What can hang from each mark:
Z: A D T X
X: P Z
P: A
T: P Z
C: D X
D: C P Z
V: A
A: P V

Every row comes from one small tree of marks. The marks that hang from a mark follow it in brackets, in alphabetical order. Every link used is in the known rows. Which tree was each row made from?
Known rows:
X[P Z[A[V] D]]: [-0.05 -0.10  0.15  0.28  0.10  0.02  0.03 -0.05 -0.35  0.18  0.04  0.12
  0.12 -0.18  0.14  0.15  0.26 -0.14  0.06 -0.10  0.07  0.19  0.04 -0.14
  0.09]
D[C P Z]: [ 0.13  0.08  0.18  0.10  0.07  0.07 -0.03  0.34 -0.01 -0.09  0.31  0.05
  0.00  0.06 -0.06 -0.20 -0.16 -0.19 -0.15  0.02 -0.07 -0.02  0.07  0.19
  0.26]
T[P Z[D X]]: [ 0.05 -0.26  0.09 -0.01 -0.13 -0.04  0.12  0.25 -0.18  0.11  0.02  0.07
  0.21 -0.09  0.02  0.07  0.23 -0.15 -0.02 -0.08 -0.13  0.00  0.05  0.00
 -0.21]
X[P Z[A[V] D[C]]]: [-0.02 -0.10  0.19  0.32  0.08 -0.03  0.00 -0.01 -0.38  0.18  0.14  0.11
  0.19 -0.15  0.14  0.11  0.21 -0.17  0.04 -0.09  0.04  0.18  0.05 -0.16
  0.19]
C[D X]: [ 0.01 -0.05 -0.05  0.15 -0.07 -0.02  0.07  0.15 -0.15  0.02 -0.01 -0.06
 -0.11 -0.05 -0.04  0.02  0.13  0.02 -0.06  0.00  0.05 -0.03 -0.07 -0.01
  0.16]
X[Z[D]]: [-0.03 -0.09  0.07  0.17  0.04 -0.09 -0.01 -0.05 -0.17  0.12 -0.12  0.01
  0.03 -0.07  0.05  0.08  0.12 -0.07  0.01 -0.04  0.06  0.00  0.03 -0.06
  0.03]
T[P[A[V]] Z[X]]: [ 0.08 -0.13  0.08 -0.03 -0.01  0.05  0.12  0.32 -0.11  0.07  0.17  0.11
  0.14  0.03  0.16  0.00  0.12 -0.16  0.00 -0.10 -0.16  0.02  0.03 -0.03
 -0.17]
C[D[P] X[Z]]: [ 0.01 -0.07  0.06  0.20 -0.01  0.01  0.08  0.17 -0.18  0.05  0.03 -0.04
 -0.21 -0.02 -0.01 -0.02  0.16 -0.07 -0.10 -0.06  0.11 -0.10 -0.04  0.08
  0.20]
C[X[Z[A D[P]]]]: [ 0.01 -0.07  0.13  0.12 -0.01  0.04  0.08  0.14 -0.24  0.02 -0.06  0.03
 -0.02 -0.18  0.00  0.05  0.19 -0.08 -0.03  0.00  0.09 -0.04 -0.03  0.05
  0.08]
X[P]: [-0.03 -0.08  0.00  0.05  0.02  0.08  0.01 -0.12 -0.11  0.07  0.04  0.01
 -0.06 -0.09  0.02  0.03  0.07 -0.03  0.00 -0.08 -0.01  0.05  0.04 -0.01
  0.06]
C[D[Z] X]: [ 0.06 -0.01 -0.02  0.20 -0.01  0.03  0.04  0.27 -0.12 -0.01  0.04 -0.02
 -0.16 -0.09 -0.06 -0.02  0.05 -0.06 -0.10  0.03  0.05  0.01 -0.05  0.03
  0.25]
C[X]: [ 0.05 -0.02  0.00  0.01 -0.01  0.06  0.05  0.05 -0.04 -0.04 -0.06 -0.04
 -0.08 -0.14 -0.02  0.00  0.03  0.01 -0.02  0.04  0.04 -0.08 -0.03  0.05
  0.06]
V[A]: [ 0.05 -0.04  0.08  0.09 -0.01  0.03  0.01  0.13 -0.08 -0.03  0.05  0.09
  0.06  0.10  0.02  0.06  0.01  0.08  0.02  0.00  0.03  0.01  0.03 -0.08
 -0.12]
C[D]: [-0.04 -0.02 -0.05  0.13 -0.05 -0.08  0.01  0.10 -0.11  0.06  0.06 -0.02
 -0.03  0.09 -0.02  0.03  0.10  0.00 -0.03 -0.04  0.01  0.06 -0.04 -0.05
  0.10]
C[X[P]]: [ 0.03 -0.09  0.00  0.06  0.01  0.11  0.06 -0.04 -0.13  0.01 -0.03 -0.03
 -0.13 -0.22  0.00  0.02  0.10 -0.01 -0.02 -0.03  0.03 -0.04  0.00  0.04
  0.12]
X[P[A[V]]]: [-0.03  0.03  0.01  0.10  0.10  0.09  0.02  0.00 -0.17  0.06  0.13  0.06
 -0.01 -0.02  0.12  0.02  0.04 -0.06  0.04 -0.11 -0.05  0.10  0.02 -0.04
  0.09]
Z[D T[P]]: [-0.01 -0.14  0.02  0.04 -0.20 -0.09  0.09  0.33 -0.21  0.03  0.07 -0.03
  0.21  0.00 -0.02  0.12  0.28 -0.06  0.01  0.00 -0.15  0.06  0.06  0.12
 -0.13]
X[P Z[D T]]: [-0.06 -0.17  0.08  0.19 -0.01 -0.01  0.03  0.01 -0.26  0.16  0.01 -0.01
  0.01 -0.17  0.09  0.15  0.34 -0.10  0.01 -0.09  0.01  0.05  0.09 -0.01
  0.04]
Z[D T[P] X]: [-0.01 -0.09  0.04 -0.04 -0.23 -0.05  0.14  0.49 -0.19  0.01  0.13 -0.01
  0.21 -0.20  0.00  0.14  0.33 -0.04 -0.01  0.00 -0.19  0.04  0.03  0.09
 -0.21]
C[D[Z[A[P] T]] X]: [ 0.02 -0.03  0.06  0.16 -0.08  0.06  0.09  0.47 -0.14 -0.01  0.17  0.03
 -0.07 -0.13 -0.03  0.03  0.28 -0.12 -0.08  0.00  0.00  0.08 -0.07  0.05
  0.20]
Z[A T X[P]]: [-0.03  0.01  0.08 -0.10 -0.15  0.13  0.11  0.40 -0.16 -0.01  0.28  0.08
  0.12 -0.31  0.07  0.14  0.38 -0.05  0.00 -0.02 -0.09  0.12 -0.01 -0.01
 -0.13]
Z[D X[P]]: [-0.06 -0.05  0.04  0.05 -0.05  0.03  0.08  0.13 -0.23  0.07  0.03  0.04
  0.09 -0.33 -0.01  0.10  0.21 -0.03 -0.01 -0.07 -0.06  0.07  0.01 -0.01
 -0.03]
T[P[A[V]] Z[D]]: [ 0.05 -0.19  0.08  0.10 -0.02 -0.06  0.10  0.24 -0.26  0.12  0.07  0.11
  0.25  0.15  0.11  0.04  0.16 -0.18  0.04 -0.11 -0.14  0.08  0.06 -0.01
 -0.11]
D[P[A] Z]: [ 0.04  0.13  0.08  0.01  0.08  0.14  0.00  0.35 -0.05 -0.10  0.19  0.08
 -0.13  0.08 -0.02 -0.14 -0.12 -0.16 -0.10 -0.04 -0.07 -0.01  0.02  0.22
  0.13]
D[P Z[A]]: [ 0.05  0.09  0.15  0.02  0.04  0.15  0.02  0.35 -0.06 -0.11  0.22  0.13
 -0.02 -0.02 -0.06 -0.10 -0.03 -0.17 -0.09  0.01 -0.02  0.07  0.01  0.17
  0.10]

Write each row's tree:
[ 0.13  0.09  0.13  0.07  0.04  0.04 -0.02  0.34  0.01 -0.05  0.25  0.05
  0.04 -0.16  0.01 -0.10 -0.12 -0.13 -0.12  0.06 -0.08  0.02  0.03  0.00
  0.18] | D[C Z[X]]
[-0.08 -0.11  0.17  0.13 -0.05 -0.04  0.05  0.21 -0.19  0.12  0.03  0.09
  0.13 -0.12  0.08  0.15  0.39 -0.13  0.03 -0.07  0.01  0.10  0.00 -0.04
 -0.02] | X[Z[A[P] D T]]
[ 0.04 -0.07  0.08  0.09  0.01  0.06  0.05  0.03 -0.13  0.03 -0.08  0.02
 -0.08 -0.18  0.05  0.05  0.13 -0.05 -0.01  0.02  0.11 -0.05 -0.04 -0.05
  0.07] | C[X[Z[A]]]
[ 0.02 -0.03  0.06  0.19 -0.02  0.06  0.06  0.33 -0.15  0.00  0.09  0.06
 -0.10 -0.13 -0.05  0.00  0.16 -0.11 -0.08 -0.02  0.03  0.09 -0.09  0.00
  0.25] | C[D[Z[A[P]]] X]
[-0.03  0.01  0.14  0.16  0.04 -0.04  0.06  0.30 -0.20  0.05  0.11  0.03
  0.07  0.01  0.11  0.06  0.24 -0.12  0.00 -0.05 -0.01  0.01  0.05  0.09
  0.01] | X[Z[D[P[A[V]]] T]]
[ 0.07  0.23  0.14 -0.02  0.08  0.18  0.10  0.72 -0.01 -0.15  0.40  0.09
 -0.03 -0.08  0.07 -0.10  0.06 -0.17 -0.09  0.00 -0.14  0.01  0.02  0.23
  0.02] | D[P[A[V]] Z[T X]]
[-0.04 -0.16  0.16  0.25  0.01 -0.03 -0.01 -0.05 -0.39  0.19  0.06  0.08
  0.12 -0.15  0.08  0.12  0.23 -0.15  0.01 -0.09  0.03  0.13  0.05 -0.13
  0.17] | X[P Z[A D[C]]]
[ 0.07  0.01  0.09 -0.05 -0.12  0.11  0.08  0.56 -0.07 -0.07  0.26  0.09
  0.08 -0.18  0.02  0.05  0.17 -0.14 -0.06  0.05 -0.14  0.11  0.01  0.06
 -0.09] | D[Z[A T[P] X]]
[ 0.14  0.06  0.23  0.21  0.12  0.10  0.01  0.37 -0.07 -0.06  0.29  0.14
  0.11 -0.16  0.04 -0.09 -0.01 -0.21 -0.06  0.04 -0.03  0.11 -0.03 -0.01
  0.31] | D[C[X] Z[A[P V]]]
[ 0.01  0.09  0.10  0.03 -0.03  0.03  0.08  0.39 -0.08 -0.04  0.27  0.09
  0.24 -0.02  0.11  0.09  0.26 -0.06  0.06  0.05 -0.04  0.15 -0.01 -0.01
 -0.07] | Z[A[V] T]
[ 0.13  0.23  0.21  0.08  0.14  0.12  0.03  0.60 -0.06 -0.13  0.46  0.11
  0.04 -0.02  0.06 -0.20 -0.14 -0.21 -0.13 -0.01 -0.14  0.02  0.02  0.15
  0.22] | D[C P[A[V]] Z[X]]
[ 0.14  0.13  0.20  0.03  0.05  0.10  0.01  0.46  0.00 -0.12  0.37  0.07
 -0.01 -0.10 -0.04 -0.19 -0.12 -0.18 -0.17  0.02 -0.09 -0.04  0.04  0.17
  0.19] | D[C P Z[X]]
[ 0.11  0.04  0.13  0.10  0.06  0.09 -0.02  0.26 -0.06 -0.01  0.28  0.05
  0.00 -0.22  0.02 -0.08 -0.06 -0.15 -0.11  0.01 -0.09  0.05  0.05 -0.01
  0.22] | D[C Z[X[P]]]
[ 0.03 -0.09  0.07  0.12 -0.04 -0.01  0.07  0.16 -0.16  0.04 -0.09 -0.06
 -0.03 -0.20  0.04  0.09  0.25 -0.05 -0.02  0.03  0.06 -0.09  0.01  0.05
  0.04] | C[X[Z[D T]]]
[-0.02 -0.07  0.12  0.22  0.12  0.08  0.01 -0.10 -0.22  0.14  0.10  0.11
  0.01 -0.14  0.17  0.10  0.17 -0.13  0.05 -0.10  0.08  0.14  0.03 -0.15
  0.09] | X[P Z[A[V]]]
[-0.03 -0.01  0.05  0.18 -0.01  0.01  0.01  0.28 -0.11  0.04  0.15  0.09
 -0.03  0.01 -0.03  0.01  0.12 -0.13 -0.06 -0.06 -0.01  0.17 -0.06 -0.05
  0.18] | C[D[Z[A[P]]]]
[ 0.07 -0.04  0.06  0.09 -0.01  0.04  0.01  0.09 -0.19  0.02  0.14 -0.03
 -0.01 -0.07  0.03 -0.05  0.01 -0.05 -0.05 -0.02 -0.06 -0.04  0.01  0.01
  0.25] | D[C[X[P[A]]]]
[ 0.01 -0.05  0.09  0.09 -0.03  0.03  0.10  0.28 -0.22  0.01 -0.02 -0.03
 -0.07 -0.13  0.04  0.04  0.23 -0.08 -0.04 -0.01  0.02 -0.11  0.01  0.14
  0.06] | C[X[Z[D[P[A]] T]]]
[-0.01 -0.05  0.10  0.06 -0.04  0.00  0.03  0.16 -0.11  0.06  0.08  0.04
  0.05 -0.05  0.11  0.12  0.26 -0.08  0.01  0.01  0.04  0.04  0.02 -0.05
 -0.04] | X[Z[A T]]
[ 0.05 -0.11  0.19  0.02 -0.07 -0.03  0.08  0.33 -0.22  0.08  0.15  0.14
  0.34 -0.16  0.05  0.04  0.27 -0.15 -0.02 -0.03 -0.06  0.06  0.01 -0.09
 -0.05] | T[Z[A D[C] X]]
[-0.01 -0.16 -0.01  0.27  0.00  0.02  0.05 -0.03 -0.26  0.15 -0.03 -0.05
 -0.22 -0.14  0.04  0.08  0.22 -0.05 -0.06 -0.09  0.11 -0.02 -0.02 -0.07
  0.25] | C[D X[P Z]]
[ 0.09  0.03  0.04  0.07  0.01  0.06  0.04  0.44 -0.04 -0.06  0.23  0.04
  0.03  0.04  0.07 -0.01  0.03 -0.15 -0.02  0.03 -0.14  0.09  0.05  0.10
  0.02] | D[Z[T[P[A[V]]]]]
[ 0.01 -0.05 -0.02  0.03  0.01  0.13  0.06  0.02 -0.18  0.01 -0.02 -0.02
 -0.14 -0.16  0.03  0.01  0.09 -0.02 -0.02 -0.06 -0.01 -0.04 -0.02  0.03
  0.12] | C[X[P[A]]]
[-0.04 -0.13 -0.01  0.23 -0.05  0.03  0.08  0.19 -0.31  0.13  0.06 -0.07
 -0.21 -0.09  0.09  0.10  0.32 -0.06 -0.05 -0.10  0.03 -0.01 -0.02 -0.02
  0.21] | C[D X[P[A] Z[T]]]
[-0.03 -0.16  0.03  0.27 -0.03  0.04  0.06  0.04 -0.32  0.14  0.01  0.00
 -0.16 -0.17  0.04  0.11  0.28 -0.07 -0.04 -0.08  0.11  0.06 -0.05 -0.11
  0.23] | C[D X[P Z[A]]]
[-0.01 -0.03  0.16  0.14 -0.03 -0.08  0.03  0.31 -0.23  0.06  0.15  0.00
  0.09  0.04  0.07  0.02  0.22 -0.14 -0.05 -0.04 -0.05 -0.03  0.06  0.10
  0.09] | X[Z[D[C P[A]] T]]
[-0.01  0.01 -0.01  0.16  0.00  0.04  0.02  0.26 -0.12  0.05  0.16  0.03
 -0.12 -0.13 -0.01  0.01  0.08 -0.09 -0.09 -0.05 -0.02  0.11 -0.02 -0.04
  0.16] | C[D[Z[X[P]]]]
[ 0.15  0.03  0.18  0.16 -0.03  0.02  0.01  0.54 -0.12 -0.05  0.43  0.10
  0.25  0.04  0.07 -0.03  0.05 -0.21 -0.05  0.08 -0.15  0.18  0.06  0.03
  0.14] | D[C Z[A[V] T[P]]]
[-0.02  0.01  0.23  0.21  0.04 -0.07  0.04  0.26 -0.24  0.06  0.22  0.18
  0.38 -0.07  0.05  0.04  0.20 -0.15  0.05 -0.06 -0.07  0.22 -0.04 -0.08
  0.13] | Z[A[P V] D[C]]
[-0.02 -0.03 -0.04  0.22  0.02  0.05  0.08  0.16 -0.29  0.07  0.10 -0.02
 -0.12 -0.07  0.05  0.03  0.17 -0.03 -0.02 -0.09  0.01  0.06 -0.06 -0.04
  0.24] | C[D X[P[A[V]]]]
[ 0.03 -0.05  0.17  0.05  0.02  0.01  0.12  0.32 -0.18  0.06  0.13  0.18
  0.34 -0.19  0.10  0.08  0.29 -0.15  0.04 -0.03 -0.02  0.11 -0.01 -0.10
 -0.13] | T[Z[A[V] D X]]
